Each row was made from one path, in order. Every step used is in the known rows, and no mark comes twice. Write each row's path.
Known rows
x > j: [ -9  12   5   3  -6  14   4  -7   4  -3  12  20  10   5  -4   6   7  -5
  -6  -9  -1   9  -5  11  -7  -5 -22  -2   6   9  13 -12  -5  -9   3  -5
   8  -3  24 -11  -3   6 -26  14  -4   4   5   1   9 -13  14  -3  -7  -6]
y > j > x > l > a: [ -2 -18   2   6  -7   1   6  -5   4  13  -3  14 -10  10  -3   1   2  -2
  -3  11  16  -3  -8  17  -6  -1  -7  -4   0  -1 -10  -4   2  11 -24   5
  -2  17  19  13  -7   0   2   4  -6   0 -10 -13   9   2  -1  -7  -6   7]
x > l: [  0  -6   0 -17 -11  17  -5   5   6  -3   6   8   7   2  -3   0   4  12
  -5   4  -6  -8   8   0   3  -8   1 -14  -7  26  11   0 -13  -8 -10  -7
  -3   1  -3  -4   1   8 -15   5   2   6  -4   3   9   0  14  -3  -3   1]
s > a: [ 17  -1  -8 -19 -10  12   4  -1  -2  10  11  -5   4  13  -6  -6  -5  -6
   4   7 -17  -9  -7  11   5   3   8   0  -3  -7   3 -18 -16   3  -9   7
   2  -4 -11   6   9   0   7   7  13  -7 -16   7 -12 -16   9   7   0 -12]
l > a > c > y: [ -2   0   6   3  12 -18   4  -4 -22   5  -9   1  -4 -11  17   7   4   3
   2   7 -14   0   8  -9   9 -16  19   2   0 -12   2   9  -2  -5   1  13
 -14 -11  -2  -7  -6   0   0  -8   0  -9  -6  -2  -5   2 -23   8  -9  30]
c > y > j > x > l: [ -7  -3   4  13  -3  -3  -9  -1  13  -7   4  19  -3   7  -4   4  11 -13
  -3   2  27   3   6   0   1   5 -16 -10   4  15   0   1   6   0  -2   9
   3   2  18  -7 -18   6  -9  11 -13   5   5   1  11  -8   1 -17  -4   5]
k > a > e: [ 26  13   1   0   1  23   6 -11   5  -3   2  -7  21 -12  -4   2 -12 -25
  -9 -19 -20  -7   9   4   0   9   7   0   7 -10  11  -7 -18  -5   5 -17
  -9  -7   8   8   9  -1   0   8   4  -9 -11  13   4 -13  -6   5  14   7]
e > a > k: [  4  11   0 -11 -10   8  20  -8   1   6   7 -21   1 -15   7   1  -1  -9
  -4 -12 -12 -17   1  14   7  -3   1   0  12  -1  -8 -16  -6  -3   2 -24
   2  -3   4 -20 -14  -4  10   0 -14   3 -13  -3   5  -8  12  17  -5 -26]
d > k > a > l > x: [  3  -5  -2 -11  -9  -1  -9 -10  13  -8  -7  -7  -3 -10  -5   3 -27   2
   2  13   7 -21   5  12  20  -7  24 -14  -4 -24   5   2   4  22  13 -13
   9   6 -21  14   0  -3  12   0   8  16 -12  -1   7   9   0  -7 -20 -23]
r > y > c > a > s: [-12   1  -4  -6   4  -9  -7  18 -12   5  -6 -14  -5   3  10  -1  -7   9
   3 -21  -5   1   8 -28  -4 -13  13   8 -12  -7  -8   3   4  -5   8   4
   2  24 -16  -3  22  -1   8   1  10   2  28   1 -11  17  -7  10   6  -8]
a > c > y > j: [-11   4  -1   3  12 -10  -7  -1  -8 -12   3   1  -9  -4  12  21  12  -5
   4  -6   5  22  12  -3   5  -6 -19   7   1   3   5  -5   4 -10   6   6
  -2 -14  25 -13 -26   6  -8  10  -4  -2  10   1   6 -20  -4 -12  -4  21]
k > a: [ 13  10   4  -9 -11   9   6 -14   8   0   4   1   7   0  -6  -1  -9 -20
  -3   1 -16  -9 -12   9  11  -9  21   4   3 -11  -1   0 -23  12   5  -9
  -4  -3  -2  -3   3  -1  -3   8  12  -3 -10   6   3 -23  -9   9   8  -6]
e > a > l > x > j > y: [-12  -8   0  -1   1  -3  -7 -20  27 -13 -16  17  -4 -11  -1  -4  -8  -4
   0   4  16  -3   7  15  -2  18 -17 -17  17  -1   7  -5  25   3   7  10
   7 -14 -14  -2  -3   9   6 -17 -12   4   9 -10  -3  -6   4 -16 -11 -18]
r > y > c > a: [ -4   0  -4  -3   5  -5 -12   8 -10   7  -8 -12  -9   9  -3   3  -5   3
  13   1  -4   1 -10 -18   0 -14   6  13  -1   6 -14   9   0   5  10   0
   0   0 -11   1  25  -5   9  -3  13  -1  18  -5 -19  10  -7  15  14   4]
a > l: [  8  -9  -1 -23  -6  24   1  -1   6  -4   2  -3  -2  -4  -2   3  -4  15
  -5   4   2 -11  11  -3  10  -9  13  -3  -5   6   7  -7  -4  -1  10 -18
   7  -4 -17  -4  -2   6  -5   2  13   5  -1   2  -3  -1  -1 -16  -5 -10]
k > a > s: [  5  13   2  -9  -5   5   5  -6   3   2   9  -4  10  -8   1  -4  -9 -17
 -14 -15 -13  -7   6  -3   4  -5  25   1  -5 -23   4  -5 -16   3   7  -5
   1  20 -11  -7   2   4  -1  11  12   2   6  14   9 -13  -7   6   2 -17]
j > x > l > a: [  4 -16   5  -3  -9   0   9  -4   2  16  -4   9   0   5  -5  -8  -2   5
  -5  13   7 -17 -10   8  -3  -2  12 -14  -4  -1  -6   6  -4   7 -23   5
  -2  17   3   8   2  -4  -1  -2   0  -2 -16  -8   4  15  -2   0  -2   3]
c > y > r: [ -7  21   7  19   6  -5  -4   4 -13  -1   7   8  -1  18   3  -6  11  -3
   6   8  -4  16   3 -17   9 -20  11   1 -10   0  -3   0 -16  -3  24   0
 -10 -11  12   2  -8   4 -11 -19   0  -7  -4   6   4 -17   2   9 -20  -8]
m > j > x > l: [  4  -2   5   3  -6  20   0  -4  -1  -6  12   5   4  -1 -17   0   5  -2
  -9  -2   9  -4  -2  10 -12   6  -4 -11  -2  32   7  -1   5  -7 -13  -3
   8   2   0 -13  -2  12 -10  14  -9   3   0   3   8  16  22 -17  -7  -7]
m > j > x > l > a: [  0 -15   7   4  -3   9  10  -6  -3  13  -4  12   0   1  -7  -1  -4   1
  -5   5   7  -6 -13  11 -11   1   3 -11  -2   5  -1   1   7  10 -23   0
  -1   8   0   0   1   6  -2   4  -6  -2 -10  -8   6  23   9  -8  -9   1]
j > y > c > a: [  1 -10  -2  -1   7 -19  -8  10   1  -3  -1  -5  -7   8   8  -6  -6  -4
   9  13  -8  11 -16 -13  -9  13   0  19   1   2 -10  14   4   4   9   8
  -5 -10 -19  -2  13  -8   9  -3   9  -2  12   2 -17  -4  -6   5  22  12]
m > j > y > c > a > s: [ -5  -7   0   5  10  -9  -1   8  -8  -4   5 -10   2  -3  12  -4 -11  -3
  -3  -9  -5  19  -2 -24 -19  14  -3  17 -14  -1   0   5  17  -4  13   9
  -1   7 -30 -17  11   4   9   6   1   4  26  10  -4  14   6  -9   8  -7]
d > k > a > c > y > r: [ -2  30   1  14   1 -17  -4   7 -21  -7  -3  -9  -4  -7  13  -1  11   5
  16  11 -12   6  -2 -19  28 -40  17  -9 -13 -20   4  13  -9   2  18   1
 -16  -2   0   5  -7  -8  -5  -9   6   3   0  10  12 -10   0  23 -22   4]
j > y: [  6  20  -1  -1   2 -10  -5 -11  10 -13   1   8  10   7   7  -9  10 -18
 -10   0   4  18  -2  -3 -14  16  -1  -3   5   9  14   3  -3  -5   6  10
   4 -13   3   0  -9   6  -6  -4  -2  -4   1   6 -13 -10  -5  -5  15  -1]
r > y: [  3  26  -2  -5   4   6  -8 -12  -1   4  -5  -1   6   8   3  -5  11  -6
  -6 -14   6   3   2  -8  -6 -15   6 -11   8  13  13  -6  -7  -3   4   1
  11  -1  15   2   6  11  -6  -5   0  -5  11   1 -13   4  -9  10   4 -13]
j > x > l: [  1  -2   3  -8 -13  10  -3   2  10  -1   9   6   4   1 -17  -5   7   0
  -8   3  13 -11   2  11   4   1   5 -13  -1  23   3   4  -4  -5 -13   0
   6  10   3  -5   1   4 -11   8  -4   5  -9   2   7   2   8  -4   3   1]
l > x > j > y > c > a > k: [-21   7   3  24   3 -24   3   7  -7  -9  -1  -6   5   4   0   1 -11   1
  12   2   5  14  -7  10  -4  22 -23   4   6 -16 -11  -2  14   9  12  -1
  10 -11  -5 -11  -2 -14   8   0 -18   9   5  -1   0  12   8   4 -15 -14]
y > c: [ -1  -8  -2 -21  -4  -1  -9   9   0  -1  12 -13  -1  11 -16   4   1   7
   3  -3  -4  -1  -9  -7   0  -4   2  18 -11  18  -3  12  -7  -6   6  -5
  -6  -5   3   4   2  -6  -3   9  10   5  -4   6  -4  -3   8   3  21   8]
r > y > j > x: [  1  25  -2  12   3  -2  -9 -11  15  -2   2  -4  -8  13 -11   2  13 -26
  -7 -15  37  15  -1  10  -9   2 -14   3  14   6  -3  -6   4   8  -4   9
  22   6  42   7 -14   9   1   6 -10  -2   8  -5  -5  -8 -10  -7   5 -11]

Write each row's path
[  8 -17  -3 -33  -5  26   3  -6  16   2  -7  -8 -15 -17   2   4  -8   8
  -3   1  -8 -29  11   0  18  -7  16   0   5   6  -3  -9   4  -2   1 -18
  -3  -1 -26  -7   3   5  10  -5  11   1   0  -8  -3 -11  -2  -9   2 -11] -> e > a > l
[ -2   5   1  12  -4  -3  -1  -4  15   1  18  -3 -11  13 -16   7   7 -25
 -10  -3  27  13  -2  20  -8  13 -14  13   5   5  -7 -10  -3   6  -4   1
  17   5  33   2 -22   2  -2  12  -8   2  -7  -3   5 -19   5 -14   8  -3] -> y > j > x
[ -5  -3  -7  -1   2  -3  -1   0 -12   7 -14  -1 -16  -8  -1  11  18  19
   5  -3  15  -1   7   2   3 -14  -8 -11   1  10  -2   3  14  -2 -32  14
   0  16  17   4  -6   5   6  -1   0  -3  10 -13   9  20 -15   0  -6  15] -> r > y > j > x > l > a > c
[  3 -21  -4 -12   8   1  -6  11   5  -5 -10  -2 -12  -4   5   0 -12  17
   8  15  -1  -1   4 -15   6  11  10  12  -4  -1 -15  10  17   6  13  -4
   0 -10 -44   1  13  -4   7  -4  15   4  16  -4 -17   3 -12 -15  13   4] -> j > y > c > a > l
[ 19 -11  -9 -34  -7  28   5  -2   2   6   3   0  -6   1   0   0 -12  19
   2   9  -8 -24   5   5  21   1  13  -5  -4  -9   0 -17  -2   6  -2  -8
   8  -5 -32   7   9   4  12   5  19  -4  -5   4 -13 -11  -2 -10  -9 -17] -> s > a > l
[ -2  27   0  15   1  -6  -6   0   2  -8   5   5   1  18   2 -17  19  -1
   1  10   1  23  -7 -11  -8  -7  -2   0  -3  11   7   0 -12   0  13   6
  -6  -7   8  11  -9   2  -7 -24   2  -6  -4   7  -1 -13   1   3   2  -7] -> j > y > r
[  1 -17   1 -10  -6   7   6  -1  -1  14  -8  14  -1   4  10   1   0  12
   0  15  -9 -13  -3   3   0  -7   8 -14  -6   5   2   3  -9   4 -19  -2
 -12  13  -4   9   9   2  -9  -3   3  -1 -14  -9   6  15   4   5  -6   9] -> x > l > a
[-13   9   4  17   1 -16 -13 -17  17 -18  -1  25   9   8  -7  -4   2 -15
  -4  -1  15  23  -2  14 -19  25 -23 -11  11   4  19  -5   6  -2   8  20
  11 -14  12  -2  -9   9  -7  -7 -13   2   4   2   0  -4  10 -10  -7  -9] -> l > x > j > y
[  0  11  -2   8   0 -17   6  12  -9  -2   1 -16   5  -1  11  -4  -2   0
   9  -1  -3  11 -12  -3   1  10  -3  14   7  -8 -11   2   8   2  16  -8
   7  -9  -9 -15  -1 -17  10   2 -12   3   1   5  -9   5  -2  11   4  -8] -> j > y > c > a > k
[  7  11   9  10  -1   9   4 -14   3  -3  19  -6   0   5 -20  -1   1 -21
 -12  -6  14   7  -8  19 -16   9   3   8   2  17   7  -6   8   1   3  -1
  16  -3  14 -15  -8  10   1  15  -9  -2  -6   5  -1   6  16 -12   3 -13] -> m > j > x
[  2 -10   0 -15  -6  -2   5   5 -12   8  -5  -3 -12 -15  -3   0   8  23
   1  11  -6 -16   4   6   9  -9  13  -7  -5   6   2  13   0  -7 -30   7
  -7  14  -4   0   2  -4  -1   2   6  -3  -9  -9   9  16  -1   5  -3  26] -> j > x > l > a > c
[ -5   8  -5   4  -5   8 -11  -1  13  -4  -5   7  -5  10 -10   3  18  -5
  -3  -6  32   4   5   5  -5  -1 -17 -15   9  25   1  -5   6   1 -12   7
  14  13  25   4  -6  11  -5   8 -10   5  10  -2   5   1   1  -9   1 -10] -> r > y > j > x > l
[-13 -15   8  17   2 -15   7   1   4   9  -4  14  -3  -1  15   1   0 -10
  -9  -7  20   1  12  -5  -1   6  -4  -8  -5 -22  -4  -6  11   5  -6  16
   3  29   9   3 -11   5   1   2 -13   4   5  -6  13   6  -9  -9 -19  -5] -> c > y > j > x > l > a > s
[ -5  -9  -1  23  16  -9 -12   6   3 -13  -4   4  12  -5  -7   0 -16  -8
   7  -9  -3  13   7   0 -20  34 -30  10  10  -4   5   2  14  -7   8   4
  -2 -17   1  11  15  -6  11  -4 -12  -2   8   5  -4   8   7  -6  12  11] -> l > x > j > y > c > a > e
[ 15 -10   2   6   1  13   7   1   4  10  -3   5  13 -12  -2  -7  -3   3
 -13  -8  -3 -16   8   8  -7  20   0 -13   6  -1   9   1   2  -8 -19 -10
  -3  10  16  20   7  -3   2  -6 -11  -5 -20  -4   3  14   2   0   6  11] -> j > x > l > a > e
[  2   6   4  10 -12   1  21   0  -5  13   0  -5   4  -4   3  -6   1   9
  -5   0  10 -15  -5  15   8   3   7 -15   3 -10  -7  -5  -1   9 -12 -14
   6  13   9  -4 -12 -10   0   4 -19   5 -20  -4   9  20  -1  10 -19 -11] -> j > x > l > a > k
[ 28  -1  -9  -9   4  25   6   1  -2   5  12 -10  19  -4  -4  -2  -7  -6
  -5 -13 -20  -8   7   7   1  18  -3   0   5  -6  19 -20 -14 -13  -9  -7
   0  -8   0  17  11   0   9  10  -1 -14 -18  14 -10 -13  11   6   8  -1] -> s > a > e
[  2 -10  -1   6  13  -7  -6   4  -5  -6   1  -3  -1   5   3   0 -12  -9
   8   4  -7  19 -19 -11 -19  14  -7  23  -2  12  -5  10  12   5  13   8
  -6 -16 -22  -8  10  -1   7   1   3  -2  14   2 -14   9   5  -7  16   8] -> m > j > y > c > a
[ -2  25   4  10   5  -5  -1   3 -20  -9  -2   0  -6  -1  -3   2  12   3
  14   5 -17   5   3 -15  28 -34  20   2 -10 -12  -7   8 -18  -1  19   5
 -20  -9  -1  -5  -3  -3  -7 -16  17  -7   2   6  11 -21 -12  19 -20  11] -> k > a > c > y > r
[  1   1  -4 -13   1 -14 -13   5  12 -11   5  -7   5  10  -3  -4   9  -1
   3  -1   7   9 -11 -11 -11  14  -5  13  -2  18   3  18   4  -2   7  12
  -3 -13  -3   9   1  -5  -1   1   3   4   7   5 -14  -6  -5  -4  28  11] -> j > y > c
[-18 -22  -6 -13   3  -9 -15  -3  21 -11 -10   2 -11  -8 -11   2  -7  14
  11   2  14 -13   1   6   3  17 -20   3  10   5  -7  10  29   1  10  11
  -3 -16 -21   5   4  -2   9 -11   0   8  12  -7  -8  -4   5 -16   8  -8] -> e > a > l > x > j > y > c
[  1  14   2   9  -4  -3  24  -8 -13  15   3 -10   6  -1  16  -1  -4   0
  -5  -6  -5  -4  -6  13   3  -7   9  -2   6 -27  -3 -12  -9   8   0 -17
   4   1  15  -4 -14  -8   2  -1 -12  -4 -20  -4   4   9  -3  15 -16 -15] -> l > a > k
[-10  -9   0  -9   1  -8   0  20  -7   8   9 -13  -5   3   6  -3 -13   5
   2  -6 -16   1   3 -21  -2  -3  11  23 -18  -9 -11   3  -2  -4   6  -1
  -3  22 -21  -7  16  -5   4   5  10   8  16   7  -1   4   5   9   8  -2] -> y > c > a > s
[ 12  -6  -5   5  13  -2  -5  11   1  -8  -2  -8  10  -6   6  -3  -8  -4
   2  -6 -14  10   4 -12 -14  27 -12  15   8   1   5   5   8 -11   7  -2
  -8 -12  -9  11  16  -7   6  -2  -3  -7   6   5 -15   0  -2   3  28  23] -> j > y > c > a > e
[ -2 -13   2 -18  -5  10  -6 -14  12  -8  -7  -2  -5  -6 -21   5 -30   0
   3   9   2 -22  14  14  17   2  28  -8  -4 -19  -1   0  -6  19  10 -10
   8  -8 -25   6   0   4  16  -7  16   8 -14   0   6   3 -14 -12 -15 -19] -> k > a > l > x
[ -2   4  -2   2  -3  -5  12  16 -15   6   7 -25   1  -1   4   4  -8   6
  12   0 -11  -1 -10   0   8   1   3  15  -3  -9 -18  -1  -4   2  11 -21
   5  -3  -3 -13   4 -18  10   9  -5   5  -4   1   1   7   4  16   0  -6] -> y > c > a > k
[-11   7   5  18   4 -12  -2  11 -22   2  -8   7 -15   1   3  -9  19  21
  13  13  -1   0   6 -11  19 -27  15 -10 -12  -3  -9  11   1  -3  -7  11
 -17   5   3   7  -5  -4  -4 -22   2  -6  -5  -5  11   6  -7  11 -26  23] -> j > x > l > a > c > y > r
[ -6   1   4  21   8 -22   4  -7  -5   0  -1   0 -15  -1   0  12   8 -16
  -1   5  23  14   1  10   4   4  -8  10   7 -15 -14  -1  12   7  -5  17
   3   1  30   1 -22   0   4   3 -10  -8  -2  -8   0  -9 -16  -9  -4  21] -> l > a > c > y > j > x
[ -1  -2   0 -19  -6   3   5  -4  10  10   4 -15  -2 -13   9  -7  -4  -8
 -14 -14 -14 -13  13 -10   1  -7  11   6  -6  -4   7 -15  -2 -16  -3  -3
  -4  23 -11 -14   0   5   9  -5   2   3  -1   1   2 -11   9   7   7 -16] -> e > a > s
[ -7   5  -1   0   0 -12  -8   3  12 -13   6  11   7  11  -5   2   7   2
   3  -5   9  15 -16  -3 -12  10 -25   6   6  17   8  10  11  -8   9  11
  -1 -17  10   1   0  -4 -16   5  -1   6  17   5  -7  -7   5  -6  21   2] -> x > j > y > c
[ -5  13  -3  18  -4  -1  15  -5  -5  11 -12  -2   0  -2  13   4  12   2
  -3 -10  29   0  -2  15   0 -10 -15 -20  13 -11 -10 -13  11  13 -12  -6
  14  16  33   2 -15  -3   5   2 -21   0  -2 -13   8  18 -10   5 -25 -19] -> r > y > j > x > l > a > k
[  2 -15  -5 -22  -7   5   5   6 -21   4 -10   1  -9 -14   5   7   9  32
   2   9 -20 -17   8  -1  10 -16   7 -10 -11   8   7  11  -6 -11 -30   0
 -13   9  -8  -3   5   2  -6   1  13  -4  -7  -5  12  15   1   6  -3  32] -> x > l > a > c
[ -2 -16   0  -7  -2  -4  -3  15  -5   7   5 -11  -8   7  -4   1 -12   4
  13  13 -17  -1 -13 -12   1   0   8  24 -10   2 -18   7  -7   2   5  -5
  -7  -1 -14  -4  17 -11   6   5  13   1   6   2  -6  -1   3  10  16  15] -> y > c > a
[ -3 -10   3  -6   8 -12   1   1 -23   0 -13   9  -3 -14  16   7   7  21
   6   7 -12  -8  14 -13  14 -18  12 -14  -2   2   3  12  -1 -10  -9  13
 -17  -3  -9 -10  -1   4  -4  -6   0  -6  -1  -4   2   9 -11   4 -15  35] -> x > l > a > c > y
[  5   3   0  18  16   2  -2   8   1 -12   0   4  14 -10  -1   2  -6  -4
   5 -16 -11  19  -1  -9 -18  26 -31  10  11  -3   8   3  15 -14  10  -2
  -5 -15   2   5  14  -7  -2   2  -9  -6  16   4  -9  -1   8  -2  22  19] -> x > j > y > c > a > e
[-10  31   1  26   1  -4  -2  -4   2 -14   6  24   4  16  -2 -11  19   1
   2   2   6  29 -12  -3 -11  -9 -24  -5   0   6  11  -6  -3   0  17   5
  -3  -8  19   7  -4   4 -23 -16  -5  -3   7   1  10 -21  10   1 -12 -14] -> x > j > y > r
[ 16 -14   0  -2   3  18   6   1  -5   9  -6   6  17 -13   8   4  -4   8
  -8  -8 -18 -13  13   1  -9   7  -3 -13   1  -1  16  -5  -8 -11 -17 -14
 -13   4   7  17   8   0  -6  -3  -5  -8 -19  -2   7  13   6   1   0  17] -> x > l > a > e
